Every row comes from one small tree of marks. The marks that hang from a mark follow it in brackets, in the order of their numbers. Every link used is in the known rows. Which tree was each row made from?
Known rows:
Z97(Z200 Z560): [-0.87 -3.59 -1.53 -1.33  1.19  1.96 -0.29 -1.07 -1.64  0.60 -3.13 -0.52
  0.89  0.20 -0.30 -1.86  1.47 -0.68 -0.67  1.52 -2.34 -1.51  1.26]
Z274(Z560(Z181 Z399(Z97))): [-0.52 -0.38 -0.09  1.28  1.62  0.97  1.62 -1.81 -3.63  0.09 -3.01 -0.24
 -0.62 -0.33 -0.41 -0.43 -4.76 -2.32  0.72  1.63  1.61 -1.39  3.70]
Z97(Z84(Z274) Z200 Z560(Z698)): [ 0.50 -1.68 -3.46 -3.88  0.95  2.44 -0.64 -1.06 -1.70  0.49 -3.99 -0.88
  0.61  1.54 -0.06 -2.67  1.55 -0.71 -2.03  2.22 -2.71 -2.13  0.76]
Z523(Z560 Z858): [ 0.43 -2.73 -0.80  2.31 -0.58  0.85 -0.44 -2.83 -4.21  0.85 -2.32  0.47
  0.18  0.17  0.54 -1.64 -2.58 -1.25  0.87  1.04 -1.96 -0.70  4.38]
Z97(Z84 Z200 Z560(Z698)): [-0.13 -3.59 -2.26 -2.75  1.32  2.56 -1.93 -0.46 -1.47  0.35 -3.49 -0.96
  0.65  0.51 -0.41 -2.13  0.63 -1.91 -1.20  2.85 -2.36 -2.22  0.69]
Z97(Z200 Z560(Z698)): [-0.45 -3.08 -0.88 -2.66  1.57  1.76 -0.75 -0.70 -2.06  0.67 -3.71 -0.74
  0.51  1.06 -0.61 -1.40  0.37 -1.28 -0.30  1.80 -1.39 -1.86  1.24]
Z274(Z560(Z181 Z399)): [-0.43 -0.68 -1.03  0.58  1.25  0.85  0.92 -0.51 -4.18 -0.10 -2.54 -0.48
 -0.07 -0.05 -0.12 -1.02 -4.82 -2.42  1.43  1.18  0.88 -1.31  3.02]
Z781(Z200 Z560(Z698)): [-0.39 -3.06  0.74 -0.25 -0.42  0.52 -0.11 -1.73 -3.78  0.64 -3.07 -0.80
  0.12  1.08 -0.34 -0.60 -4.82  0.46  1.26  0.28 -0.36 -1.57  4.27]
Z399(Z97(Z84)): [-0.79 -2.19 -0.38  1.18  0.14  1.83 -1.06 -2.58 -1.27  0.01 -3.00 -0.41
  0.08  0.09  0.13 -2.23  0.07 -0.90 -1.30  1.33 -2.08 -1.68  2.76]
Z274(Z560(Z698)): [-0.78 -1.30  1.28 -0.75  0.54  0.87  0.50 -1.24 -3.60  0.64 -3.54 -0.33
 -0.38  1.75  0.27 -1.43 -3.85 -0.96  1.01  0.49  0.89 -1.50  1.91]
Z781(Z200 Z560(Z181 Z399 Z698)): [ 0.70 -1.80 -0.56 -0.02  0.62  0.27 -0.07 -0.53 -5.12  0.06 -2.65 -1.17
  0.05  0.14 -0.99  0.30 -6.93 -1.78  1.80  1.28  0.70 -1.61  5.32]
Z781(Z560(Z181)): [ 0.49 -1.34 -1.88  1.94 -0.63  0.00 -0.38 -0.85 -4.15  0.22 -2.04 -1.00
  1.00  0.43 -0.25 -1.33 -3.63 -0.86  0.60  0.06 -1.04 -1.35  3.08]
Z274(Z560(Z181 Z399 Z698(Z264))): [-0.13 -0.93  1.22 -1.45  1.10  1.04  0.54 -0.21 -5.46 -0.12 -3.58  0.07
 -0.18  0.65 -0.10 -1.16 -7.17 -2.37  1.43  2.21  1.91 -1.45  2.43]
Z274(Z560(Z399 Z698)): [-0.63 -1.19  0.83 -1.19  1.26  0.89  1.23 -0.79 -4.15  0.38 -3.46 -0.41
 -1.04  1.19 -0.29 -1.05 -4.56 -1.39  1.74  1.31  1.69 -1.59  2.78]
Z560(Z399(Z97(Z200)) Z698(Z264)): [-0.35 -1.96  2.30 -2.54  1.64  2.11  0.55 -2.03 -2.81  0.01 -4.55  0.32
 -0.48  0.63 -0.61 -1.42 -3.11 -0.15 -0.23  2.80  1.21 -1.43  2.95]
Z84(Z274(Z560(Z181 Z698))): [ 0.78  1.67 -0.87 -1.37  0.39  0.36  1.13 -1.17 -4.42  0.44 -3.50 -0.47
  0.06  2.36  0.40 -1.50 -4.43 -1.67  0.12  0.18  0.96 -1.38  2.31]
Z523(Z858): [-0.27 -2.11  0.07  1.35 -0.04  0.70 -0.01 -2.29 -3.50  0.42 -2.57  0.01
  0.31  0.31  0.36 -2.27  0.15 -1.77  1.16  0.36 -1.78 -1.25  3.70]
Z698(Z264): [-0.96 -2.49  1.27 -0.52 -0.66  1.31 -0.67 -1.44 -3.12 -0.13 -3.19  0.32
  0.79  0.74  0.54 -2.87 -1.85  0.28  0.01  0.61 -1.85 -0.98  2.07]
Z97(Z84(Z274)): [ 0.04 -0.44 -2.76 -0.85 -0.81  1.56 -0.55 -1.70 -2.08  0.03 -2.99 -0.57
  0.51  1.30  0.85 -3.35  0.84  0.02 -1.30  0.40 -3.20 -1.36  2.31]
Z274(Z560): [-1.35 -1.90  0.19  0.53  0.19  1.07  0.69 -1.55 -3.00  0.55 -2.94 -0.12
 -0.02  0.97  0.41 -1.85 -2.45 -0.21  0.90  0.17 -0.25 -1.24  1.98]
Z399(Z97(Z560)): [-1.08 -3.26  0.07  0.57  0.98  1.52  0.56 -2.41 -1.94  0.52 -3.26 -0.51
 -0.01  0.13 -0.67 -1.31  0.57 -0.46 -0.58  1.17 -2.06 -1.71  2.76]
Z84(Z274(Z560(Z399))): [-0.33  0.29 -1.40 -1.17  0.53  1.10  2.76 -1.76 -3.98  0.51 -3.38 -0.21
 -0.63  1.34  0.25 -2.06 -2.69  0.50  0.82  0.31  0.21 -1.12  2.95]
Z84(Z274(Z560(Z181 Z399 Z698))): [ 0.87  1.79 -1.31 -1.87  1.05  0.49  1.86 -0.70 -5.05  0.13 -3.52 -0.61
 -0.53  1.76 -0.11 -1.09 -5.45 -2.00  0.92  1.05  1.62 -1.46  3.07]

Write each row's tree:
[ 0.78 -1.30 -3.12 -3.16  0.84  1.94  0.13 -0.73 -3.26  0.08 -3.35 -1.13
 -0.36  1.06 -0.51 -2.14 -0.33 -1.51 -0.79  2.33 -2.28 -2.18  2.24] | Z97(Z84(Z274) Z560(Z399 Z698))
[ 0.87 -2.03  0.14  1.08 -0.30  0.62 -0.79 -2.45 -4.86  0.91 -2.87  0.30
 -0.18  0.98  0.39 -1.32 -3.69 -2.13  1.05  1.42 -0.81 -1.02  4.45] | Z523(Z560(Z698) Z858)
[ 0.68 -0.46 -0.93 -0.03  1.49  1.32 -1.16 -1.05 -3.00 -0.68 -3.07 -0.98
 -0.44 -0.06 -0.57 -0.91 -3.37 -3.74 -0.41  2.80  0.09 -2.04  3.81] | Z560(Z181 Z399(Z97(Z84)) Z698)
[-0.16 -2.63 -2.32  1.06  1.07  1.95 -1.30 -1.49 -1.97 -0.04 -2.71 -0.89
  0.65 -0.90 -0.55 -1.53 -0.22 -2.96 -1.53  2.44 -2.76 -2.06  2.30] | Z399(Z97(Z84 Z560(Z181)))
[-0.26 -0.99  1.73 -1.07  0.33  0.96 -0.23 -0.55 -4.85  0.09 -3.61  0.17
  0.46  1.14  0.46 -1.57 -6.63 -2.03  0.67  1.43  1.08 -1.38  1.66] | Z274(Z560(Z181 Z698(Z264)))
[ 0.03 -0.41 -0.31  1.31  1.37  0.87  0.40 -1.84 -3.11 -0.39 -2.60 -0.47
 -0.22 -0.42 -0.61 -0.78 -2.70 -2.18  0.14  1.54  0.05 -1.32  4.38] | Z560(Z181 Z399(Z97))
[-0.69 -4.08 -3.22 -1.60  1.04  2.82 -1.54 -0.72 -0.89  0.31 -3.08 -0.78
  1.05 -0.29 -0.08 -2.58  1.75 -1.14 -1.54  2.58 -3.40 -1.91  0.68] | Z97(Z84 Z200 Z560)
[ 0.01 -1.81 -0.75 -1.69  2.04  2.38 -0.60 -1.88 -1.42 -0.06 -3.95 -0.62
 -0.72  0.23 -0.63 -1.45 -1.11 -1.37 -1.15  3.15  0.24 -1.95  2.99] | Z560(Z399(Z97(Z84 Z200)) Z698)
[-0.54 -3.73 -1.05  1.42  0.30  1.94  0.37 -2.66 -2.70  0.30 -2.80 -0.83
 -0.44 -1.07 -0.75 -0.75 -3.93  0.69  0.08  2.20 -1.14 -1.80  5.26] | Z781(Z200 Z560(Z399(Z97(Z84))))
[ 0.18  0.68 -0.36 -2.43  0.82  0.92  2.46 -1.43 -4.46  0.52 -3.91 -0.35
 -1.05  2.24  0.01 -1.59 -3.70 -0.09  1.04  0.61  1.24 -1.41  2.85] | Z84(Z274(Z560(Z399 Z698)))
[ 0.11 -1.60  0.14 -0.08  1.61  0.90 -0.61 -1.48 -3.08  0.17 -3.36 -0.95
  0.07  0.44 -1.01 -0.41 -2.00 -3.02 -0.58  1.68 -0.58 -2.03  2.77] | Z399(Z97(Z560(Z181 Z698)))
[-0.82 -3.71  1.77 -2.65  1.61  2.44 -0.02 -2.12 -2.26  0.58 -4.67  0.15
  0.29  0.63 -0.65 -1.45 -1.05 -0.31 -1.18  2.84 -0.66 -1.87  1.57] | Z399(Z97(Z200 Z560(Z698(Z264))))
[ 0.69 -2.78  1.40  0.19 -0.83  1.12 -0.84 -2.37 -5.51  0.77 -3.32  1.02
  0.11  0.80  0.52 -1.88 -5.00 -1.30  0.83  2.03 -0.89 -0.88  3.81] | Z523(Z560(Z698(Z264)) Z858)
[ 0.07  0.60 -2.05  0.82  0.38  1.68  0.92 -2.48 -2.72  0.33 -3.32 -0.30
  0.13  0.80  0.51 -1.97 -2.64 -1.19 -1.65  1.17 -0.64 -1.62  2.37] | Z399(Z97(Z84(Z274(Z560(Z181)))))
[ 0.81 -2.06 -2.92 -1.52  1.69  1.61 -1.75  0.57 -3.66 -0.44 -2.62 -1.36
  0.18 -0.46 -0.88 -1.20 -2.45 -4.29  0.05  3.20 -1.47 -2.35  2.36] | Z97(Z84 Z560(Z181 Z399 Z698))
[-0.04 -3.14 -4.14 -0.86  1.35  2.39 -2.29 -0.09 -1.53  0.00 -2.61 -0.92
  1.59 -0.75 -0.18 -2.05  0.40 -3.00 -1.71  2.84 -3.06 -1.93  0.95] | Z97(Z84 Z200 Z560(Z181))
[-0.13 -2.27  1.66 -1.07  1.03  1.43 -0.63 -1.43 -3.79  0.13 -3.87 -0.11
  0.42  0.32 -0.80 -1.02 -3.55 -2.47 -0.69  2.37 -0.81 -1.93  2.32] | Z399(Z97(Z560(Z181 Z698(Z264))))
[ 0.56 -0.58  0.87 -1.69  0.58  0.76 -0.81 -0.18 -4.85 -0.68 -3.19 -0.14
  0.23  0.56 -0.28 -1.48 -5.11 -2.80  0.84  2.09  0.39 -1.40  3.14] | Z560(Z181 Z399 Z698(Z264))
[-0.40 -0.51 -2.49 -0.74 -0.41  1.82  0.92 -1.76 -2.68  0.47 -3.28 -0.26
  0.16  1.47  1.03 -3.06 -1.37  0.31 -0.89  0.62 -1.59 -1.46  1.59] | Z97(Z84(Z274(Z560)))
[ 0.01 -2.22 -0.43  1.69  0.32  1.23  0.51 -2.84 -3.28  0.38 -2.65  0.13
 -0.80 -0.12 -0.37 -0.66 -4.24 -0.03  0.05  1.87 -0.41 -0.80  4.94] | Z523(Z560(Z399(Z97)))
[-0.49 -3.55 -1.02 -1.81  1.89  2.80 -1.11 -1.89 -0.97  0.51 -4.08 -0.76
  0.06  0.24 -0.77 -1.52  0.88 -1.36 -1.73  3.15 -1.71 -2.34  1.42] | Z399(Z97(Z84 Z200 Z560(Z698)))
[-0.43 -2.07 -0.77  1.17  1.32  1.16 -0.05 -1.72 -2.55  0.20 -2.80 -0.70
  0.54 -0.44 -0.79 -0.78 -1.10 -2.43 -0.66  1.46 -1.74 -1.70  2.88] | Z399(Z97(Z560(Z181)))
[ 0.12 -2.32 -1.73  1.14  0.17  0.54  0.31 -0.86 -4.47  0.00 -2.09 -0.97
  0.48 -0.75 -0.77 -0.16 -5.82 -0.98  1.52  1.06 -0.47 -1.31  5.29] | Z781(Z200 Z560(Z181 Z399))
[ 0.68 -1.32 -1.72  1.05  1.47  1.04  1.03 -1.76 -3.26  0.20 -2.89 -0.76
  0.24 -0.63 -1.18 -0.42 -3.92 -0.34  0.04  1.94  0.71 -1.45  3.94] | Z781(Z560(Z181 Z399(Z97(Z200))))
[ 0.24 -0.66  2.10 -0.82  1.14  1.02 -0.05 -1.41 -4.39 -0.58 -3.66  0.02
 -0.29  0.32 -0.66 -0.96 -5.36 -2.44  0.19  2.47  1.11 -1.51  3.84] | Z560(Z181 Z399(Z97) Z698(Z264))
[ 0.11 -1.86 -0.45 -1.27  2.40  1.61 -0.45 -1.50 -2.11  0.41 -3.69 -0.75
  0.49  0.30 -1.00 -0.42 -1.28 -2.84 -1.09  2.38 -0.24 -2.02  2.23] | Z399(Z97(Z200 Z560(Z181 Z698)))
[ 0.19 -0.23 -2.11 -0.52  0.41  1.95  0.98 -2.79 -2.19 -0.07 -3.35 -0.48
 -0.58  0.59 -0.02 -2.36 -0.19  0.31 -1.29  1.62 -1.62 -1.54  3.71] | Z560(Z399(Z97(Z84(Z274))))
[ 0.38 -0.40 -2.77 -1.51  1.19  2.58  0.92 -2.68 -1.29  0.05 -3.78 -0.36
 -0.25  0.51 -0.07 -2.39  0.78  0.36 -2.02  2.31 -1.12 -1.48  3.08] | Z560(Z399(Z97(Z84(Z274) Z200)))
[ 0.15 -2.83 -0.51 -2.84  1.34  1.81 -1.43  0.00 -3.40  0.06 -3.77 -0.23
  1.32  0.46 -0.49 -1.56 -2.64 -2.61 -0.75  2.64 -1.13 -1.76  0.97] | Z97(Z200 Z560(Z181 Z698(Z264)))
[ 0.61 -1.30 -1.41 -1.45  1.62  0.76 -0.52  0.24 -4.21 -0.14 -2.75 -1.21
  0.02  0.09 -1.18 -0.62 -3.07 -3.87  0.77  2.04 -0.45 -1.94  2.89] | Z97(Z560(Z181 Z399 Z698))
[-0.54  0.27 -0.24 -0.38  1.00  1.34  3.62 -2.95 -3.41  0.65 -3.86  0.02
 -1.14  1.12 -0.15 -1.40 -2.67  0.73  0.16  0.68  0.89 -1.20  3.56] | Z84(Z274(Z560(Z399(Z97))))
[-0.09 -1.96 -3.55 -1.54 -0.19  2.05 -0.34 -1.30 -2.15  0.34 -2.99 -0.80
  0.64  0.88  0.22 -2.99  1.75 -0.35 -1.59  1.18 -4.20 -1.77  1.41] | Z97(Z84(Z274) Z560)
[ 0.30 -1.58  0.88  0.35  0.71  0.53  1.47 -2.18 -4.12  0.45 -3.28 -0.97
 -1.11  0.80 -1.20 -0.43 -4.48  0.30  1.06  1.14  1.09 -1.83  4.22] | Z781(Z560(Z399(Z97) Z698))
[ 0.07 -0.34 -2.34 -3.16  0.70  2.30  0.37 -1.44 -2.31  0.74 -4.23 -0.33
  0.02  2.20  0.63 -2.67 -1.69 -0.03 -1.18  1.70 -0.17 -1.71  0.83] | Z97(Z84(Z274(Z560(Z698))) Z200)
